Known rows, with every way that one mark hangs from another:
Y{G{C}}: [-15.7  -2.0  13.9  -8.6  -0.8  -8.5 -10.7 -11.3  28.0  -3.4 -11.2 -16.7
 -31.7  -4.8  24.1  22.0 -37.5   8.0 -33.0  24.0]
Y{G{W Z}}: [ -4.2   2.0  -3.1  -7.5   5.0   6.6   4.1  -6.7   8.8  -2.9 -13.6  -5.1
   6.7   1.4   9.6  -3.9  21.4   2.4  25.6   8.8]
F{Z}: [ 48.7 -13.1  41.4  -9.1   8.9  -9.6   6.6   2.8 -16.7 -16.2  44.5  -0.9
 -42.6  19.7   9.7 -12.5 -18.7  10.1   1.4  -7.3]
C{G{Y Z}}: [-16.5   0.9  -0.3 -18.3 -17.5   1.7  -1.4   1.9 -35.0   6.3  17.2  -7.0
  14.9  15.8  14.4  -1.0 -13.1   2.6  36.4 -19.8]
Y{G}: [ -4.6 -13.9  27.5 -13.4   5.8  -7.9   7.8 -18.1   5.9  -5.0   9.3 -21.8
 -21.8  27.3  21.2  43.1  -5.5  14.1  -1.0  17.1]
G{C W Y Z}: [ 46.6   4.5 -24.1   8.2   2.3   5.6 -21.2   9.8  15.8  -4.1 -21.4  50.1
   4.5 -33.3   3.0 -31.8 -15.1 -17.1   6.0 -11.1]
G{W Y Z}: [ 58.4  -6.2  -9.2   3.4   9.6   5.5  -3.3   3.1  -5.5  -5.6  -2.3  42.7
  14.6  -1.6   1.2 -13.7  15.5  -9.3  37.9 -18.0]
W{G{Z{F}}}: [ 10.0  16.6  11.5   6.7  11.2 -17.3   1.7  -7.1 -11.3  -9.6   5.1 -50.0
   9.6  10.1 -11.6 -19.1   6.6   2.9   3.4   4.8]
Z{F}: [ 61.5 -15.7  33.3   8.7   7.7 -16.8 -11.0 -13.4 -12.9 -23.4  26.0 -28.7
 -23.0  35.3 -23.0  22.8   9.0   7.3 -12.8 -17.1]
K{Z}: [ 52.0 -23.5  45.3  -2.1   4.3 -10.5   1.0 -16.2 -46.8  -3.1  35.1   7.0
 -27.0   2.1  16.7  49.6  -8.7  10.2   4.5  26.0]
Y{G{C Z}}: [-20.1  21.4  -1.9  -7.0  -9.6  -8.7  -7.7  -6.8  23.7   1.4 -21.0 -45.0
  -2.2 -22.7  25.0 -12.7 -50.4   2.1 -19.0  14.7]
G{Y Z}: [ 56.0   2.5   7.3  -0.6   4.2  -8.6   3.3  -2.4 -13.9  -4.6  12.8  -3.5
  16.8   5.7  14.4  -4.9 -22.6  -4.1  26.1 -17.1]
W{G{Y Z{F}} R}: [-28.9   4.2   7.7  17.3  14.4 -14.5  21.7   1.9   4.2   2.8  -4.8   2.2
  26.1   8.9  -5.9 -13.9  24.2  -1.1   1.3   2.1]
R{W}: [ 69.1 -14.5  -6.6  -9.6  -0.7  11.1   0.8  -3.2 -20.9   1.5  35.6 -25.8
 -17.1   9.3 -22.4  37.7 -14.4   3.9   2.3  -6.4]
C{G}: [-15.2 -13.7  24.9 -24.7 -18.7   2.8   0.1 -10.6 -44.1   2.9  41.8 -29.2
 -16.7  44.0   8.9  49.2  -9.3  16.0  12.1 -10.8]
W{G{C Y Z} R}: [-46.5  16.1  -4.1   6.6   3.0  -7.1  20.3  10.2  16.8  19.4 -13.0  13.5
  22.2 -23.0  29.4 -12.7 -31.0  -5.8 -17.4  17.1]
W{G{Y Z} R}: [-35.3   6.1   9.6   2.3   9.6  -7.0  36.7   3.8  -7.2  16.9   6.9   4.2
  32.3   8.1  28.9   7.3  -0.3   1.1  14.7  11.7]
R{W{G}}: [ 16.2  -9.2 -11.7 -13.5  11.7  12.3  13.9  -1.5 -12.2  12.6  26.7 -15.2
 -14.5   3.8 -12.1  33.4  -7.9   5.1   4.1  22.8]
W{G{C}}: [ -5.9   3.6  16.6  -5.8   9.4  -6.9  -0.4  -5.5   5.7   1.5   6.2  -8.9
 -23.1  -2.5  19.9  21.6 -41.5   2.9 -28.7  26.4]

Rows:
[-55.5 -13.2   2.0   1.4   0.1   8.0   7.3  -2.7  38.8   6.8 -19.8  31.3
 -21.3  -2.9  13.2  31.2  12.6   3.9 -34.9  21.8] -> Y{G{C W{R}}}
[ 49.2   5.4 -27.6  21.9   6.2  -0.3 -35.2  12.6  25.2 -17.8 -35.0  47.1
  -2.5 -34.0 -30.4 -54.3   4.4 -17.0  -9.0 -19.9] -> G{C W Y Z{F}}
[-19.4   2.0  -5.4 -18.7 -21.1  17.7  -4.2   0.5 -39.3   3.2  17.2 -11.4
  13.1  16.4  -0.9   2.1  20.2   4.5  36.3 -20.4] -> C{G{W Z}}
[ 45.6  12.6  -7.1   4.3  -2.2  -7.3 -14.8   5.7   7.2  -3.2  -7.8   3.8
   6.2 -26.6  14.1 -22.2 -53.5 -11.6  -6.3 -11.3] -> G{C Y Z}
[ -6.6  20.3 -12.0   0.4   8.0  -8.0  -2.8   5.5  12.4   4.6 -18.5  13.5
   9.5 -34.6  23.5 -26.9 -45.7  -9.3  -3.5  18.1] -> W{G{C Y Z}}
[-42.0 -22.9  18.6  -3.6   6.6   8.4  23.8  -9.8  15.1   6.6  -0.4  24.7
 -10.3  30.6  12.0  48.2  46.0   8.0  -2.5  13.9] -> Y{G{W{R}}}
[-55.5  -1.2  -1.5   3.2 -23.7  10.2   3.2   4.9 -30.1   4.1   9.2 -15.0
  18.8  27.1 -29.9  -4.0  58.0   4.5  10.0 -29.9] -> C{G{W{R} Z{F}}}
[  9.8   9.1  -8.5  25.3 -10.3   0.1 -10.4   8.9  14.3  -7.3 -13.6  -3.2
   9.8 -11.5 -27.7 -29.5  17.6  -8.7 -34.1 -21.9] -> G{C W{R} Z{F}}
[-16.8  -4.1 -17.6 -15.5 -13.4  18.0  -6.8   5.9 -26.6   4.6   2.4  38.7
  16.3   7.5   2.0  -8.1  23.8  -2.2  49.7 -19.4] -> C{G{W Y Z}}
[ 15.6  12.8 -30.1   3.7   7.8   4.5   0.6   4.2  -8.5   3.8   4.2 -49.6
  10.1 -16.8 -41.4 -25.0   6.5  -1.4   4.5   7.2] -> R{W{G{Z{F}}}}
[-53.5 -32.1   4.0 -11.5  -7.4  18.7  14.7   5.1 -20.6  13.8  15.9  69.8
  -0.3  32.3   2.8  43.5  46.7   5.5  21.2 -13.1] -> C{G{W{R} Y}}
[ 49.6 -19.1  -7.7   5.8  11.0   5.5 -22.2   5.3  19.8  -8.7 -11.7  80.0
 -26.1 -14.5  -0.9   5.0  -6.9 -10.5  -8.9  -3.2] -> G{C W Y}
[ 59.6   0.2   4.4  14.1   7.7 -16.1 -12.7  -1.8  -4.0 -16.8   0.7  -6.8
   9.5   6.5 -17.1 -25.3   0.9  -4.2  12.2 -25.0] -> G{Y Z{F}}
[-33.2  10.0  19.8  12.6   4.0 -14.2  25.6  -3.5 -10.2   2.9   8.6 -50.7
  23.7  20.6  -7.3  -2.9  21.5   4.5 -10.6   2.3] -> W{G{Z{F}} R}
[  4.7  11.0  -5.3  11.3 -14.0   7.3   5.1   7.8   3.7   4.9  -0.5  -2.9
  16.3 -12.6   3.1  -6.6  -6.4  -9.7 -19.9 -13.9] -> G{C W{R} Z}
[  5.6   2.5 -15.9  14.7  -3.9   8.3   2.3  14.9  17.4   7.3 -16.4  47.7
  18.2 -23.8   6.1 -16.9  -0.7 -14.0  -6.5 -12.8] -> G{C W{R} Y Z}
[-56.2 -25.7  15.5 -14.7 -17.9  19.6  17.4  -1.7 -32.4  11.6  31.9  18.9
  -3.8  46.2  -0.3  53.0  42.8  11.1   8.7 -12.9] -> C{G{W{R}}}
[-16.7  -8.2  -3.6  -5.3   6.0   6.6 -15.5  -5.7  34.5  -5.4 -25.3  31.4
 -33.9 -14.8   9.8  15.9  -2.5   1.9 -19.9  23.1] -> Y{G{C W}}
[  1.6   3.7 -24.9  -8.9   4.3  11.2  -3.4   5.6   8.1  14.5   7.1  -9.2
 -23.3 -31.6 -13.3  15.4 -41.0  -1.4 -28.2  29.5] -> R{W{G{C}}}
[ -1.5   8.5  10.0   3.1   2.7 -16.6  -6.6 -10.2  12.1 -13.5 -14.1 -56.4
   0.8   9.0  -7.4 -16.0   6.8   7.7  -0.2   2.0] -> Y{G{Z{F}}}
[-14.7  19.1  -5.0   7.8  -5.9 -16.6 -22.8  -4.2  33.9 -13.5 -35.0 -51.3
 -10.0 -24.8  -7.7 -34.9 -24.5   0.5 -33.3   7.3] -> Y{G{C Z{F}}}
[  7.3   7.8   4.6  -4.0  15.4  -9.0  15.3  -1.2  -7.6   3.5   2.6   4.4
  19.0  -1.6  24.2  -9.6 -14.1  -1.3  28.0  13.4] -> W{G{Y Z}}
[-43.1   0.3   0.1  13.8   1.4  -0.1  10.0  -2.8  21.9  -2.6 -22.4  -8.8
  13.9   9.7 -16.7 -10.6  59.2   4.4  -1.7  -0.9] -> Y{G{W{R} Z{F}}}
[-12.2  -3.4 -21.9  -1.2  -7.2   9.6 -22.1   9.7 -15.0  -6.6  -9.9  38.5
   9.7   6.0 -29.9 -30.3  47.3  -4.1  34.4 -26.7] -> C{G{W Y Z{F}}}
[  3.1  27.1 -43.9   8.5  -0.6   2.8 -17.5  11.2  13.0   3.8 -16.7 -43.2
  -0.7 -47.1 -40.7 -44.0 -27.0  -8.3 -28.0  13.4] -> R{W{G{C Z{F}}}}
[-56.2   9.9 -10.8   2.6 -10.3   6.8   7.7   2.6  32.3  10.7 -29.4   1.0
   9.4 -22.1  17.2  -8.3   3.4  -2.1 -20.2  12.7] -> Y{G{C W{R} Z}}
